Known rows, with every way that one mark hangs from another:
J239{J209{J626{J677{J396} J915{J759}}}}: [  2.4  -5.9   8.1  21.5   1.3  29.1  -1.3  -9.6  10.7 -15.4 -14.4 -42.6
  17.8  21.9  -0.6 -24.0 -21.0   4.1 -10.1  22.4  -6.8   7.7 -47.3 -68.4
  18.3 -10.7]
J239{J209{J626{J677 J915}}}: [ 14.7   3.7  13.0  28.0   3.9  15.8  18.0 -24.1   2.6 -16.7 -12.1 -32.2
   9.7   4.5   0.1 -11.6  -5.1   4.5  -6.3   9.8  -5.1  16.7 -50.3 -37.5
  32.2 -11.5]
J677{J626{J209}}: [  7.9  12.1  14.3  -8.7  20.0  21.8  14.6   6.6  10.0  -6.1  21.0 -18.1
   8.1   1.6   5.5  20.3  13.5   9.2  -0.7 -21.9   9.4  -8.1   6.8  -6.9
   0.8  -4.0]
J239{J209{J626{J677}}}: [ 25.7  13.4  23.9  25.1  -2.1  27.4  18.0 -11.4   1.9  -8.1 -14.9 -19.2
  18.2  -1.0   2.3  -2.1  -7.7  13.3   2.7  16.7 -11.7   7.2 -37.8 -16.9
  23.0  14.8]
J915{J396{J677} J626{J209} J759}: [-16.7  13.4  10.0   8.8  71.8 -20.4 -16.5  -6.2   7.2  -4.1  12.1 -14.9
  14.6   9.0  21.5  15.2 -15.3  -8.1 -19.9 -24.9 -14.5 -11.5 -20.9  -5.8
 -13.3 -27.6]
J209{J626{J677{J396} J915{J759}}}: [-14.7  -8.2  -6.6  -5.9  -5.0  28.8  -3.8 -12.4  13.5  -5.3 -27.8 -39.4
   0.3  30.5   2.6 -18.5 -15.0   4.6  -9.1  25.9  -1.3   3.8 -49.4 -50.2
   4.1  -8.2]
J209{J626{J677 J915{J759}}}: [-10.8  -3.4  -1.2  -1.6  -4.2  19.1  -2.5 -10.6  21.8  -5.5 -27.8 -29.6
   1.9  34.9   7.6  -5.4  -2.8  13.1  -9.7  -1.4   4.1   6.2 -50.4 -36.4
  15.5  -0.2]
J396{J677}: [  2.0  -0.7  -7.9   3.0  -0.3   1.5 -11.1  -5.9   4.0 -11.7   5.6  -3.6
  -6.4  -3.3  15.3   1.4   0.8   1.2  -5.1  -2.1  -4.1  -0.6 -21.5   5.7
  -6.3 -30.9]
J626{J915{J759}}: [-22.3 -17.5 -14.4  -1.9   5.9  -2.3 -21.3  -0.4  12.8  -4.9  -4.2 -10.1
   6.2  28.7   0.5  -3.3   3.3  -0.6 -15.7 -25.9  11.7   6.4 -11.9 -34.4
   1.9 -22.1]
J396{J677 J915}: [-12.8  -4.8   4.5   8.6  -1.5  -2.3 -16.5  -7.9  -0.1   1.8   5.6 -16.6
 -18.5  -3.0  21.4   2.9   3.8   7.0  -3.4   9.9  -5.0  -8.7 -21.8 -14.7
 -12.9 -18.8]
J626{J677}: [  4.5  12.9  -6.7   1.2  -8.1   3.7  13.5 -10.8   6.6  -2.0 -27.7  -6.1
  -4.1 -10.4  -3.8  -0.3   2.4   1.5   7.5   6.3  -7.5   6.8 -30.3   1.2
  -0.4   8.8]
J626{J677 J915}: [ -3.7  -1.2 -21.3   3.8  -4.9  -3.3  12.5 -24.9   5.5 -10.0 -24.2 -15.6
 -11.4  -2.0  -6.8  -9.9   8.2  -8.2  -2.1  -2.1  -2.2  16.6 -44.8 -20.0
   7.9 -16.3]
J759{J677 J915{J626{J209}}}: [  0.4  10.0   6.8   4.3  28.9 -38.4  15.8  -8.5  13.9  10.9  20.1 -14.4
  27.4 -10.7  11.0   9.4   1.4  -8.7  -9.0  14.9 -18.6 -18.2  43.2  12.7
   0.0  -6.8]
J396{J915}: [-10.7  -4.6   8.5   4.5  -2.6  -2.4  -5.9   1.6  -1.5  11.5   0.6 -12.6
 -11.1  -3.2   7.3   1.3   4.8   4.0   1.2  12.4   0.3  -4.6  -4.3 -22.4
  -6.9  12.7]
J239{J209}: [ 17.0   1.8  13.1  27.4   8.2   3.8   4.9   3.1  -4.1  -6.1  12.2  -0.5
  18.1  -5.1  -2.2  -1.9  -3.3  -0.2  -3.3  -2.4  -1.9   5.9   2.0 -13.8
  12.8  -2.6]
J209{J626{J677 J915{J396 J759}}}: [-16.6  -7.9   1.3   4.7  39.4  12.8  -5.9 -10.6  22.1  -4.9 -33.7 -24.3
  19.1  39.0   2.6 -16.5  -7.2   3.0 -15.2  -8.2   8.9   9.3 -70.2 -43.7
   6.9   1.0]
J396{J677 J915{J626{J209} J759}}: [-23.2  13.8  19.0  11.7  25.3 -12.9 -24.9  -6.5   8.8   1.0  17.7 -27.5
 -10.1   3.6  31.0  24.2  -2.7   1.5 -15.4  -8.6 -13.4 -17.3  -2.4 -18.3
 -14.7 -16.2]
J915{J759{J677}}: [-18.2   1.0  -6.4  -0.6   2.8   6.1 -14.1  10.3  43.8   6.3  -3.9   1.3
  20.8  19.0   6.5   1.2   0.5  13.2  -5.6 -24.5   1.4  -3.0  17.7 -16.0
  -9.9  -4.1]
J239{J209{J626}}: [ 17.4   0.8  32.0  25.5   6.5  22.9   5.3   3.4  -5.7  -7.5  13.0  -9.6
  23.5  10.2   7.7  -4.9  -8.5   9.1  -3.7  10.8  -1.9  -0.9  -8.0 -18.3
  25.1   3.8]
J759{J915{J396{J677} J626{J209}}}: [  0.1   4.8   7.7  14.5  72.6 -44.8   1.3 -10.7 -13.8   2.1  19.8 -21.4
  19.7  -3.1  17.3   4.4  -5.7 -17.7 -15.2  11.6 -17.6 -18.8 -10.6  14.7
  -2.5 -21.0]
J396{J677 J915{J759}}: [-20.7  -9.9   4.9   8.8  -4.8   3.1 -35.9   7.6  13.3   4.6  -2.7 -13.0
  -9.2  19.8  26.6   5.0   3.3  13.0  -8.2 -10.0   2.1  -7.9 -23.0 -30.3
 -20.8 -13.6]
J239{J209{J626{J677 J915{J396 J759}}}}: [ -4.0  -4.9  16.3  33.6  47.2  15.4  -0.9  -8.7  16.5 -10.7 -23.4 -25.6
  33.2  32.4   1.1 -20.7 -10.9   2.7 -15.3 -13.8   1.3  18.4 -68.9 -59.0
  22.4  -3.9]
J759{J677{J396 J626{J209}} J915}: [  3.5  -3.1  -3.7 -12.3  16.6   9.4  13.6  15.0  21.4   2.0  19.7 -37.8
  32.8   6.7   8.8  -1.3   7.4   6.0  -1.0  18.0  -0.7 -23.9  30.9 -12.4
 -12.0  -8.3]
J626{J209 J915{J396}}: [ -7.1   6.6   6.2  10.6  77.0 -10.5   5.0 -16.7   3.3  -4.9  14.5 -15.7
   4.7   8.0  -5.9 -13.6  -3.4  -1.8 -17.5  -7.6   5.6   8.7 -15.8 -16.7
  10.7 -29.2]

Rows:
[-10.0  14.4  -7.1   1.0  19.6  17.1  -0.5 -13.9  19.5  -9.2 -11.8 -36.5
  -6.0  14.1  -6.0 -17.1  -6.7   2.5  -4.5  13.2  -4.0   7.8 -24.2 -38.0
   0.0 -20.6] -> J626{J209 J677{J396} J915{J759}}
[ 22.8  13.0  18.0  21.5  -2.3  33.4  16.9 -11.9  -6.3 -11.5 -14.8 -33.1
  14.9  -3.5   0.5 -21.0 -21.1   5.9   3.4  45.7 -19.1   2.3 -35.4 -31.3
  17.2   6.6] -> J239{J209{J626{J677{J396}}}}
[ -3.7   7.8  15.7  -4.3  14.8  25.4   4.6   4.4   3.2   4.6  20.1 -44.1
  -7.0  -3.5   7.8   4.5   4.9   4.5   5.2  21.1   3.7 -21.0   6.9 -37.3
 -15.9   3.4] -> J677{J396{J915} J626{J209}}
[ -6.9   6.4   6.1  10.7  72.4 -45.6  16.8  -8.3  15.4  16.4  12.2 -16.2
  40.2  -5.1   8.4   0.6  -2.1 -13.7 -11.0   8.7 -15.4 -20.7  25.7   8.6
  -3.7  -6.0] -> J759{J677 J915{J396 J626{J209}}}
[  0.4  33.4  -1.9  -0.5  18.3  -2.9  25.7 -29.5  -3.8  -5.0  -6.8 -34.6
  -7.4 -24.8  -0.8  -0.8 -12.8 -17.5   3.6  37.0 -25.7  -8.0  -6.2  -3.4
  -3.6  -1.3] -> J915{J626{J209 J677{J396}}}
[-17.9  12.9 -13.3  -0.3  -5.8 -14.0   3.9  -9.4  14.0   3.0 -31.3 -11.7
   9.2  -0.5   3.8  12.8  -7.2 -13.6  -0.5 -14.9 -14.8  -0.1 -23.5 -11.1
  -8.9  22.1] -> J915{J626{J677} J759}
[ -7.8  18.6  14.8  11.3  73.0 -27.5  12.3 -15.6  -5.7   3.7  11.5 -11.6
  11.5 -10.3   2.7   7.0 -12.7 -18.0 -11.4   1.3 -11.6  -9.6   2.5   6.2
  -1.1  -2.3] -> J915{J396 J626{J209}}
[  6.4  12.6   4.9  -7.4  18.9  24.5   0.4   0.0  11.2 -17.4  25.3 -23.8
   2.0  -1.2  20.5  22.4  13.0   9.8  -5.9 -22.2   3.9 -10.7 -15.2   1.4
  -5.1 -35.4] -> J396{J677{J626{J209}}}
[ -5.0  -3.9  -7.3 -13.0  24.1  18.7   7.6  -6.1   5.0 -17.9  19.8 -41.7
  -3.3   3.3  -1.0  -1.7   5.6  -7.6  -6.7   2.9  11.3  -5.6  -4.8 -37.9
  -3.5 -37.2] -> J677{J396 J626{J209 J915}}
[  8.3  -0.6  12.3  33.9  46.6  10.2  17.3 -24.3   6.0 -12.5 -19.7 -29.9
  22.6   9.2  -3.7 -22.0  -8.2  -0.8  -9.9   5.6  -1.3  14.6 -67.6 -42.1
  29.0  -9.3] -> J239{J209{J626{J677 J915{J396}}}}
[-15.9   8.0   7.3  -5.2  61.4  18.9  -1.1  18.9  50.4   3.5   6.2 -13.0
  42.4  24.9   6.8  14.0   8.8  14.3 -11.8 -49.9  13.8 -10.9   3.8 -24.7
 -13.1  -8.4] -> J915{J396 J759{J677{J626{J209}}}}
[ -6.2 -19.0  22.0  29.3  56.8  11.5 -17.8   2.9   6.4  -6.0   2.2 -22.1
  39.0  42.3   1.5 -17.1 -14.1   5.5 -22.2 -17.4   9.8   7.0 -37.1 -54.9
  22.8 -14.6] -> J239{J209{J626{J915{J396 J759}}}}
[ -1.6  17.3   1.3  12.6  68.7  -3.1  18.5 -24.8  12.3  -9.0 -11.3 -22.2
  -0.4   2.4  -9.3 -17.1   0.9  -2.8  -7.0  -2.9   0.8  16.4 -46.6 -17.5
  10.9 -19.3] -> J626{J209 J677 J915{J396}}
[-19.0  -1.6 -15.6  -5.9  -2.3  10.1 -12.9   8.1  35.5   6.5  -5.4 -13.2
  18.6  12.3   3.3 -12.7 -11.8   4.1  -6.3   5.9  -6.7  -9.9  19.4 -26.0
 -18.0 -10.4] -> J915{J759{J677{J396}}}
[  3.8   5.5  14.2   4.7  27.7 -37.3  12.1  -3.6 -16.8   6.6  18.9 -14.9
  18.7  -3.0   8.0  13.1  -3.2 -12.9  -5.2  19.2 -15.4 -18.0  26.8  15.0
   4.3   6.7] -> J759{J915{J626{J209}}}
[-13.3  16.8  18.1   8.4  24.6 -12.7   7.1 -16.4 -13.5   8.3  17.0 -40.3
 -15.3 -21.7  13.4   2.0 -11.2 -15.4  -0.4  42.4 -19.3 -18.9  21.1 -23.5
 -12.1   3.4] -> J677{J396{J915{J626{J209}}}}
[-29.1  -6.7   2.7   6.5  -1.5   3.8 -18.8   7.1  42.3  18.9  -7.0 -10.6
   9.2  15.3  12.5   2.3   5.8  13.0  -7.3 -13.0   2.4  -6.6  14.4 -34.6
 -15.0   8.8] -> J396{J915{J759{J677}}}
[-11.6  21.0  16.6   6.8  17.4  25.5  -2.9  -2.8  15.5  10.4 -13.0 -36.4
  -8.6   8.9   3.3 -13.0  -9.3  17.1   5.1  31.5  -7.5  -5.4 -15.7 -38.4
 -15.3  18.1] -> J626{J209 J677{J396{J915{J759}}}}
[-25.3   7.3 -13.0   8.0  38.5 -20.1   1.2 -11.1  11.1   8.3 -36.9 -11.5
  18.2   7.1   3.0   1.0 -10.5 -22.4  -5.0 -17.8 -12.4   0.4 -45.2 -15.5
 -13.1  20.6] -> J915{J396 J626{J677} J759}
[  1.6   1.6  28.2  28.5  -6.9  36.6  -5.9   1.5   7.7   3.4 -19.4 -42.5
  14.1  16.1   9.4 -16.8 -17.5  18.2   2.9  40.2 -11.3  -6.0 -37.6 -63.0
   5.0  26.3] -> J239{J209{J626{J677{J396{J915{J759}}}}}}
[ -5.6  31.8  10.5   8.4  66.3 -20.6  24.7 -28.1   4.5   1.9 -15.2 -17.1
   7.7 -19.4  -0.1   2.8  -8.4 -15.9  -2.3   0.5 -19.1  -0.5 -27.2   6.7
  -1.5   9.0] -> J915{J396 J626{J209 J677}}
[-19.9   3.2   4.9  16.0  73.1  -2.0 -26.5  -5.1  21.0 -10.1  16.5 -19.1
   5.4  27.7   8.2  -8.1  -3.2   7.5 -29.8 -27.6   5.8   3.4 -34.1 -25.1
  -3.3 -57.2] -> J626{J209 J915{J396{J677} J759}}
[ -2.0   1.8  -2.2   1.4  -3.2  15.8  16.0 -25.1   8.7 -12.4 -22.5 -29.7
  -6.6  12.0   0.6  -8.3   1.8   0.8  -4.6  10.3  -5.1   6.9 -52.6 -24.4
  18.4  -8.8] -> J209{J626{J677 J915}}
[  5.7   9.6   5.5 -10.8  17.7  28.7  11.5   5.3   5.1  -7.4  17.0 -33.3
   3.0  -0.9   4.0   3.9   2.0   3.6   3.1   7.2   5.3 -14.3   7.2 -18.3
  -8.2  -9.8] -> J677{J396 J626{J209}}
[-28.5 -11.9  -7.4  -9.5 -10.3  18.7 -13.4  19.0  48.0  13.5  -7.8 -21.2
  17.2  18.3  18.2  18.9  16.6  11.4  -1.2 -36.8  13.6 -13.2   5.6 -46.8
 -25.7   9.0] -> J396{J915{J759{J677{J626}}}}
[  6.0 -12.4  23.5  29.7  57.2   4.5   1.6  -8.4  -6.0 -10.5   8.6 -23.4
  29.7  15.1  -0.7 -19.9 -13.6  -5.4 -17.4   2.3   5.5   7.0 -38.6 -44.1
  28.1 -22.0] -> J239{J209{J626{J915{J396}}}}
[ 11.5  -8.8  19.5  25.6  14.0  12.1   3.8  -9.1  -3.5 -13.6  15.4 -24.3
  14.5  11.8   6.6  -6.2  -7.9   2.6 -14.7   5.3   4.0  12.3 -18.9 -39.2
  31.7 -22.7] -> J239{J209{J626{J915}}}
[ -7.2  -6.4 -14.1   9.2  37.6 -45.5  17.6 -11.0 -12.5  11.8 -33.3 -15.9
  27.2  -7.3   1.9  -4.4  -4.2 -32.5   0.6  17.2 -17.3  -8.8 -35.3   2.8
  -7.2  26.0] -> J759{J915{J396 J626{J677}}}
[-19.3  19.1  -1.0  -3.2  26.6  -6.5  -0.6  -7.1  31.1   6.4  13.2 -23.6
  18.0   0.5   8.9   1.5 -17.1  -6.6 -10.4   5.3 -19.7 -17.4  39.2 -19.9
 -12.1 -15.4] -> J915{J626{J209} J759{J677{J396}}}
[  1.8 -12.7  23.0  25.7  13.3  16.4 -13.7   3.6   6.9 -10.8  11.1 -20.9
  23.7  37.1   7.1  -7.9 -11.0   9.5 -20.1 -12.4  11.4   6.7 -20.2 -50.9
  24.6 -18.8] -> J239{J209{J626{J915{J759}}}}
[-31.7   0.0 -11.4   3.8  47.3 -29.4  -7.8  -0.9  34.1  11.6 -13.9  -5.4
  31.9   6.1  10.5   4.8  -9.5 -18.3 -12.4 -29.6 -11.1 -11.1   4.6 -19.6
 -16.0  -1.4] -> J915{J396 J626 J759{J677}}
[ 11.3  29.5   5.7  -0.6  15.3  19.1  19.8 -15.8   5.6  -2.9  -4.4 -26.3
  -6.2 -10.6  -7.0 -13.4  -7.9   6.6   8.6  37.1 -13.0  -1.5 -10.9  -3.6
  -3.5  -2.2] -> J626{J209 J677{J396}}
[-20.6   9.6  15.8  -4.6  16.7  22.8  -5.9  14.0  49.6  10.6  13.3 -26.4
  17.1  14.2  16.1  21.7  17.0  20.9  -4.3 -33.4  12.9 -17.7  20.2 -37.9
 -16.9   2.8] -> J396{J915{J759{J677{J626{J209}}}}}
[-10.2  12.5   7.3 -10.1  21.0  26.2  -3.0  19.3  52.3  -1.2  13.6 -15.5
  28.1  17.1  10.0  20.8  13.6  18.7  -7.0 -43.0   8.7 -11.9  23.7 -18.1
  -9.1  -8.5] -> J915{J759{J677{J626{J209}}}}
[  6.9  15.7  -1.5   1.4  16.4 -22.4  26.8 -16.1 -14.5   4.0  -7.0 -38.8
   9.5 -13.8   0.2  -5.0 -11.1 -19.3   3.1  53.9 -27.3 -13.6  -1.7   3.0
  -4.1  13.3] -> J759{J915{J626{J209 J677{J396}}}}
[-21.7  -9.0 -16.5  -8.9 -13.1  19.8   1.5   2.6  30.5   8.5   0.8 -39.2
   3.7  -8.4  12.0  -0.3  10.9  -3.9   4.3  10.1   2.7 -20.1   9.1 -48.8
 -25.2  -4.1] -> J759{J677{J396{J915} J626}}
[ -7.4  16.5   3.0   7.3  25.0  12.6   2.7 -14.8  21.0  -8.0  -9.8 -21.5
   0.1  17.8  -3.9  -2.5   1.8  10.8  -7.4 -14.3   2.2  15.0 -27.0 -24.9
   8.9 -15.8] -> J626{J209 J677 J915{J759}}
[-15.1   8.6  -6.8   9.4  -8.0 -19.9  13.0 -24.7  -2.0  11.0 -26.7 -24.2
 -13.5 -25.0  11.7   8.2   1.7 -17.6   8.1  15.8 -16.5  -5.3 -28.0 -17.1
  -9.1  25.3] -> J396{J915{J626{J677}}}
[-23.5  -2.0  -6.9   0.1  44.8   0.5 -14.0  12.3  39.0   8.9  -9.7   3.0
  33.2  21.9   4.1  -7.3  -2.7   5.6 -12.9 -27.5   1.8  -3.2   0.0 -20.1
 -12.3  -3.9] -> J915{J396 J759{J677}}
